What can hang from each mark
Q_580: Q_538 Q_718 Q_870
Q_870: Q_576 Q_718
Q_26: Q_538 Q_580 Q_870
Q_538: Q_26 Q_576 Q_580 Q_619 Q_718 Q_870
Q_739: Q_538
Q_619: Q_26 Q_538 Q_576 Q_580 Q_870
Q_576: Q_26 Q_580

Each row was made from one small tree. The marks that hang from a mark follow it in brackets, in the order of their numbers. Every link used is in the known rows. Write each row's tree.
In the rows, 128 means zero.
Known rows
Q_576(Q_26(Q_580(Q_538(Q_619 Q_718)) Q_870)): [ 97 122 119 125 119 132 150 162 114 163 190 105 114 112 122 134 134 117
 122 143 141 116 117 120 145 141 141 152 110 147 114 125 141 117 166 117
 121]
Q_739(Q_538(Q_26 Q_718 Q_870)): [125 165 135 136 139 127 155 161 118 147 204 100 122 126 130 153 125 116
 135 130 144 112 126 112 156 149 107 151 106 129 117 123 144 117 110  98
 140]
Q_26(Q_870(Q_576 Q_718)): [127 134 125 147 126 129 135 150 106 144 172 107 113 121 136 128 132 118
 122 128 145 124 112 126 134 145 129 142 105 148 107 127 144 131 136 129
 125]
Q_870(Q_576(Q_26 Q_580(Q_538)) Q_718): [ 98 140 139 147 127 152 151 177 103 151 179 106 113 111 145 134 139  98
 122 112 157 118 110 107 143 135  94 143 100 130 114 136 142 106 155 134
 130]
Q_739(Q_538(Q_619)): [113 144 130 140 122 113 146 144 150 128 175 111 112 123 135 151 132 120
 123 146 149 119 119 131 143 140 148 141 128 139 125 134 140 129 134 106
 125]
Q_619(Q_26): [125 144 128 133 125 128 145 132 122 139 118 116 123 129 125 130 132 120
 134 133 136 100 117 121 135 136 116 148 114 122 129 139 142 110 116 123
 128]
Q_576(Q_26(Q_870) Q_580): [ 94 121 124 125 116 133 153 165 129 133 193 109 125 123 129 130 142 110
 126 130 139 122 127 130 131 129 124 142 128 117 128 128 139 109 117 130
 124]
Q_739(Q_538(Q_580(Q_870(Q_576)))): [116 141 132 139 128 125 144 140 141 138 191 103 112 124 132 132 136 108
 141 139 164 126 126 132 147 145 113 137 122 120 130 122 138 120 119 108
 136]
Q_870(Q_718): [125 138 130 150 130 123 140 137 112 127 135 115 116 125 135 120 132 117
 127 134 142 128 116 119 133 140 114 147 101 141 114 133 143 118 117 134
 129]
Q_870(Q_576(Q_26 Q_580(Q_538(Q_619))) Q_718): [ 91 144 140 145 125 147 150 179 110 154 198 105 112 112 147 141 138  99
 121 112 156 113 110 106 144 136 106 144  97 133 113 137 142 106 167 127
 132]
Q_619(Q_538 Q_580(Q_718) Q_870): [151 139 126 134 133 113 131 125 134 140 170 101 104 122 104 119 132 125
 134 121 148 124 119  94 153 148  80 159  97 131 136 107 136 105  91 123
 140]
Q_870(Q_576): [130 142 130 148 125 134 142 150 114 143 136 119 116 114 135 124 138 110
 127 132 146 117 117 121 141 146 121 135 139 125 121 132 142 127 142 125
 125]
Q_538(Q_26 Q_576 Q_718 Q_870): [119 178 138 139 143 136 152 150  98 159 223 101 119 128 128 149 127 107
 141 109 142  98 127 111 160 163  71 148 123 123 114 121 148 120 130 105
 146]
Q_580(Q_538(Q_619 Q_718)): [109 144 134 140 126 123 144 149 123 157 165 116 113 105 124 146 130 110
 125 127 153  97 121 115 144 149 122 148  93 146 113 128 143 124 159 115
 125]
Q_619(Q_538(Q_718) Q_870(Q_576)): [150 149 127 141 134 136 140 140 118 162 169 103 109 107 122 135 135 124
 131 105 150 103 116  92 153 159  91 145 107 134 127 115 145 122 122 116
 135]
Q_619(Q_26(Q_538) Q_576 Q_870): [133 149 122 132 127 122 143 113 143 147 181 102 110 123 113 148 137 122
 141 126 142  98 115 118 152 149 125 156 117 119 127 132 143 100  98 127
 138]
Q_576(Q_26 Q_580): [ 96 130 130 130 119 136 156 162 128 129 171 115 126 122 133 125 144 105
 129 130 140 121 127 123 135 128 109 142 138 108 133 134 138 102 118 131
 127]
Q_576(Q_26(Q_580)): [109 124 121 133 121 134 153 151 115 142 142 115 118 120 127 113 140 116
 129 152 135 134 118 119 142 136 130 147 144 127 127 134 140 109 140 126
 123]
Q_26(Q_538 Q_580 Q_870(Q_576 Q_718)): [121 121 109 149 119 121 131 153  89 157 210  98 115 122 123 125 140 119
 122 156 148 128 106 146 146 141 145 143 111 173 101 128 141 129 137 121
 127]
Q_26(Q_870(Q_718)): [123 126 121 141 125 119 136 138 115 133 162 110 115 127 130 124 130 123
 122 135 140 126 116 129 128 141 133 146  97 148 110 126 143 129 116 133
 124]
Q_739(Q_538(Q_26 Q_870)): [119 153 135 134 135 123 153 156 131 140 180 104 115 128 129 153 126 116
 130 136 145 119 124 116 152 145 126 149 115 120 124 126 142 118 111 104
 138]
Q_580(Q_538 Q_870): [113 121 141 133 125 130 145 140 130 162 110 112 105 105 113 126 128 106
 131 128 168 100 122 121 143 148 134 148  89 122 127 126 136 119 138 125
 130]
Q_619(Q_538): [134 128 128 142 126 124 139 126 127 136 129 117 108 114 120 133 136 122
 123 126 147 113 116 117 137 154 121 141 131 135 133 120 143 127 107 128
 123]
Q_619(Q_538(Q_580(Q_870))): [122 128 130 137 128 124 136 120 138 143 163 109 106 119 114 125 138 114
 140 125 159 112 125 120 138 156 110 140 118 119 138 109 140 117 101 120
 135]
Q_580(Q_538 Q_718): [125 129 150 143 128 123 139 151 115 139  92 110 114 106 120 129 123 108
 122 138 156 112 116 109 146 140 112 151  95 141 108 123 135 122 122 130
 127]
Q_580(Q_538): [114 126 133 139 124 125 143 140 127 146 114 121 111 107 120 135 131 110
 121 131 154 108 121 120 138 146 123 145 104 133 123 129 140 123 139 131
 121]
Q_619(Q_26(Q_580(Q_538) Q_870)): [114 126 114 125 120 127 140 135 113 166 147 105 116 122 107 136 133 123
 129 141 141  99 109 127 137 139 128 149  89 147 122 132 140 115 140 119
 126]
Q_538(Q_870): [125 143 128 140 128 119 143 148 118 138 152 112 122 125 119 118 128 114
 130 131 141 116 132 121 142 149 124 147 117 114 123 124 141 123 118 120
 135]
Q_739(Q_538(Q_619 Q_870)): [113 151 130 139 126 111 146 154 144 136 195 103 116 127 129 150 127 119
 124 139 150 115 126 128 148 147 147 145 117 130 121 129 141 130 133  99
 135]
Q_26(Q_538(Q_619) Q_580 Q_870): [107 117 105 136 110 102 134 145 119 152 220 104 115 124 112 134 139 124
 124 171 141 119 117 155 143 139 177 145 126 165 110 126 139 131 137 109
 122]

Which tree is each row?
[126 144 148 137 138 136 140 145 123 155 168 100 103 118 120 135 133 107
 145 125 158 109 115  99 152 154 100 147 114 116 127 105 140 109  99 113
 142] -> Q_619(Q_538(Q_26 Q_580(Q_718 Q_870(Q_576))))
[108 134 127 147 118 118 142 134 123 129 195 111 121 123 127 140 144 105
 127 136 154 108 125 155 145 145 105 136 151 137 123 133 140 124 109 125
 129] -> Q_26(Q_538(Q_576(Q_580)))
[145 158 115 133 138 126 132  96 141 150 227  96  89 129 104 145 140 128
 143  95 146 107 103  95 150 160  70 162  84 132 142 117 146  86 103 132
 146] -> Q_619(Q_26 Q_538 Q_576 Q_580 Q_870(Q_718))
[126 130 120 140 123 133 142 145 108 165 142 107 112 115 112 108 142 111
 140 148 154 119 114 127 145 144 132 138 124 132 126 130 137 119 149 116
 134] -> Q_26(Q_580(Q_870(Q_576)))
[110 147 119 133 120 119 142 139 128 152 164 111 118 130 120 136 136 122
 136 147 135 102 113 125 139 136 141 148 116 136 125 139 141 113 151 107
 131] -> Q_538(Q_619(Q_26(Q_580)))
[118 146 139 136 134 128 143 142 128 142 202 103  98 112 109 132 132 100
 133 120 154 124 118 108 160 155  96 161 118 117 121 113 137  96 133 135
 137] -> Q_619(Q_576(Q_26) Q_580(Q_538(Q_870) Q_718))
[108 120 136 134 124 135 151 161 106 148 121 107 116 111 122 118 132 110
 124 151 145 129 113 108 149 134 122 152 121 134 116 128 136 108 142 127
 125] -> Q_576(Q_26(Q_580(Q_538 Q_718)))
[ 94 166 146 135 129 126 148 157 130 142 218 104 112 130 134 164 136 103
 137 125 146 101 114 120 149 141  97 142 137 129 117 130 140 115 136 107
 141] -> Q_538(Q_26 Q_576(Q_580(Q_718)) Q_619)
[116 136 148 137 127 115 139 157 134 149 125 104 110 109 119 137 121 113
 124 135 156 106 118  97 151 140 129 157  79 138 108 122 134 120 139 118
 134] -> Q_580(Q_538(Q_619(Q_870)) Q_718)
[136 136 131 135 132 116 133 125 137 139 164 100 111 121 113 124 132 122
 139 124 150 121 125  94 148 150  90 150  99 121 131 104 137 114  85 120
 140] -> Q_619(Q_538(Q_580(Q_718)) Q_870)
[104 156 134 136 132 125 149 130 142 132 220 105 109 133 138 159 136 109
 138 136 153 122 123 129 151 151  84 137 142 125 130 124 143 119 115 107
 135] -> Q_739(Q_538(Q_26 Q_576 Q_580))
[117 133 141 136 127 146 152 159 122 155 131 108 111 113 133 115 134 104
 135 128 157 112 119 116 146 143 137 145 132 106 127 130 139 114 144 122
 132] -> Q_580(Q_870(Q_576(Q_26)))
[122 138 116 153 125 119 137 157  88 157 201  99 119 124 118 118 137 112
 130 152 150 126 116 136 155 146 129 146 114 152 107 129 141 120 134 114
 139] -> Q_26(Q_538(Q_870(Q_576 Q_718)) Q_580)
[113 156 127 149 130 115 139 134 110 141 252 102 128 129 124 132 135 104
 142 131 155 109 139 143 157 158  78 144 130 133 114 115 144 123 109 108
 143] -> Q_26(Q_538(Q_576 Q_580 Q_718 Q_870))
[123 133 129 139 121 127 137 164 113 140 176 104 121 118 126 129 136 112
 126 132 147 117 116 129 136 138 121 136 120 137 112 122 137 129 122 125
 127] -> Q_26(Q_870(Q_576(Q_580(Q_718))))
[116 148 132 138 129 137 155 143 121 145 199  96 114 121 133 143 135 113
 134 134 159 119 115 132 157 149  97 140 140 144 123 130 142 123 141 106
 133] -> Q_739(Q_538(Q_576(Q_26(Q_580(Q_870))) Q_718))
[117 125 132 137 124 133 150 160 107 136 126 107 120 119 126 111 135 115
 129 157 136 135 114 112 147 132 124 150 137 130 118 129 137 109 129 125
 126] -> Q_576(Q_26(Q_580(Q_718)))
[116 146 132 137 128 133 153 142 126 133 208  99 116 122 143 154 132 117
 124 128 152 119 117 133 151 149  99 140 141 147 118 128 145 131 133 111
 125] -> Q_739(Q_538(Q_576(Q_26(Q_870)) Q_718))
[103 149 120 134 128 127 142 165 111 170 225 103 104 127 131 148 135 119
 132 144 135 118 104 114 144 142 148 150 103 152 107 129 145 118 166 104
 132] -> Q_538(Q_26(Q_580 Q_870(Q_576 Q_718)) Q_619)
[105 166 140 135 137 129 149 155 123 173 219 106 104 108 116 168 127 105
 134 112 151  88 119 101 158 163 121 156  89 130 110 119 146 113 155 108
 140] -> Q_580(Q_538(Q_26 Q_619(Q_576) Q_718 Q_870))
[114 158 131 132 126 119 147 129 156 141 197  98 108 133 134 166 130 124
 131 127 152 102 114 124 152 146 113 143 122 135 129 138 142 125 142 100
 135] -> Q_739(Q_538(Q_576 Q_619(Q_26 Q_870)))
[135 146 132 151 134 131 136 145 106 150 162 103 107 118 126 133 130 116
 123 110 153 110 113 106 147 161 109 144 109 135 120 116 146 126 123 123
 137] -> Q_619(Q_538(Q_870(Q_576 Q_718)))
[119 142 123 130 121 135 142 150 118 151 171 106 124 127 124 138 137 117
 132 124 140  95 114 128 133 136 117 141 110 128 124 134 141 115 126 120
 129] -> Q_619(Q_26(Q_870(Q_576(Q_580))))
[134 149 115 129 126 135 143 142 116 171 154 102 118 125 114 124 138 125
 143 132 138 106 111 102 149 137 105 148 100 126 129 137 139 105 144 111
 139] -> Q_619(Q_26(Q_580) Q_870(Q_576))
[110 134 131 139 124 128 145 147 125 139 170 106 121 124 121 121 140 105
 139 124 157 114 123 129 132 132 107 142  94 121 127 130 136 108 108 126
 141] -> Q_576(Q_580(Q_870(Q_718)))
[126 139 138 134 128 139 142 151 104 173 114  97 114 116 110 125 130 111
 140 139 157  94 104 112 151 137 113 151  88 135 118 131 135 107 144 113
 139] -> Q_619(Q_26(Q_580(Q_538 Q_718 Q_870(Q_576))))
[135 144 115 127 128 131 138 109 126 167 165  95 104 128 105 145 137 131
 137 114 146  93 104 106 153 154  83 146 112 139 141 125 143 113 127 113
 140] -> Q_619(Q_26(Q_580) Q_538(Q_576) Q_870)
[108 166 133 137 128 120 140 144 116 159 207  92 116 139 118 144 127 115
 139 131 146  94 113 125 155 150 109 147 120 135 114 130 141 123 159  97
 148] -> Q_538(Q_576 Q_619(Q_26(Q_580(Q_718))) Q_870)
[103 139 135 132 122 124 144 143 135 157 140 116 110 114 123 150 129 114
 124 129 151  89 116 117 140 142 135 150  93 134 122 135 141 116 157 117
 126] -> Q_580(Q_538(Q_619(Q_26)))
[116 158 124 130 126 120 140 117 151 151 216 108  99 129 111 142 139 113
 147 124 148  99 115 127 144 150 129 154 118 117 136 130 141  98 143 113
 140] -> Q_538(Q_619(Q_26 Q_576 Q_580(Q_870)))
[120 170 122 134 129 118 142 137 124 151 224 111 122 130 123 136 135 118
 143 127 135  98 122 118 146 140  94 156 100 137 126 132 144 101 143 102
 136] -> Q_538(Q_619(Q_26 Q_580) Q_718)
[128 170 119 138 130 119 140 148 126 160 247 108 115 120 124 129 137 118
 140 120 142 111 127 102 154 148  93 153 100 134 123 125 143 109 158 102
 139] -> Q_538(Q_619(Q_580 Q_870(Q_576)) Q_718)
[120 155 130 143 127 116 148 148 136 135 195 107 120 120 136 154 132 121
 128 139 147 114 120 126 147 143 127 143 120 149 117 131 143 127 133 100
 128] -> Q_739(Q_538(Q_619 Q_718))
[114 152 141 141 129 137 149 182 107 145 181 100 126 120 129 121 132 101
 131 121 148 117 126 110 151 140 105 144 124 107 116 123 138 113 130 119
 142] -> Q_538(Q_870(Q_576(Q_26 Q_580(Q_718))))
[122 141 132 140 135 138 142 124 113 161 174 100  94 122 119 148 137 117
 135 121 154 109 101 115 150 160  97 143 124 144 129 120 145 118 127 118
 138] -> Q_619(Q_538(Q_26(Q_580(Q_870(Q_718))) Q_576))
[124 128 109 145 123 129 133 151  93 157 186 101 111 122 123 119 139 121
 127 144 143 131 104 130 137 142 130 140 104 163 107 127 141 129 153 123
 127] -> Q_26(Q_580 Q_870(Q_576 Q_718))
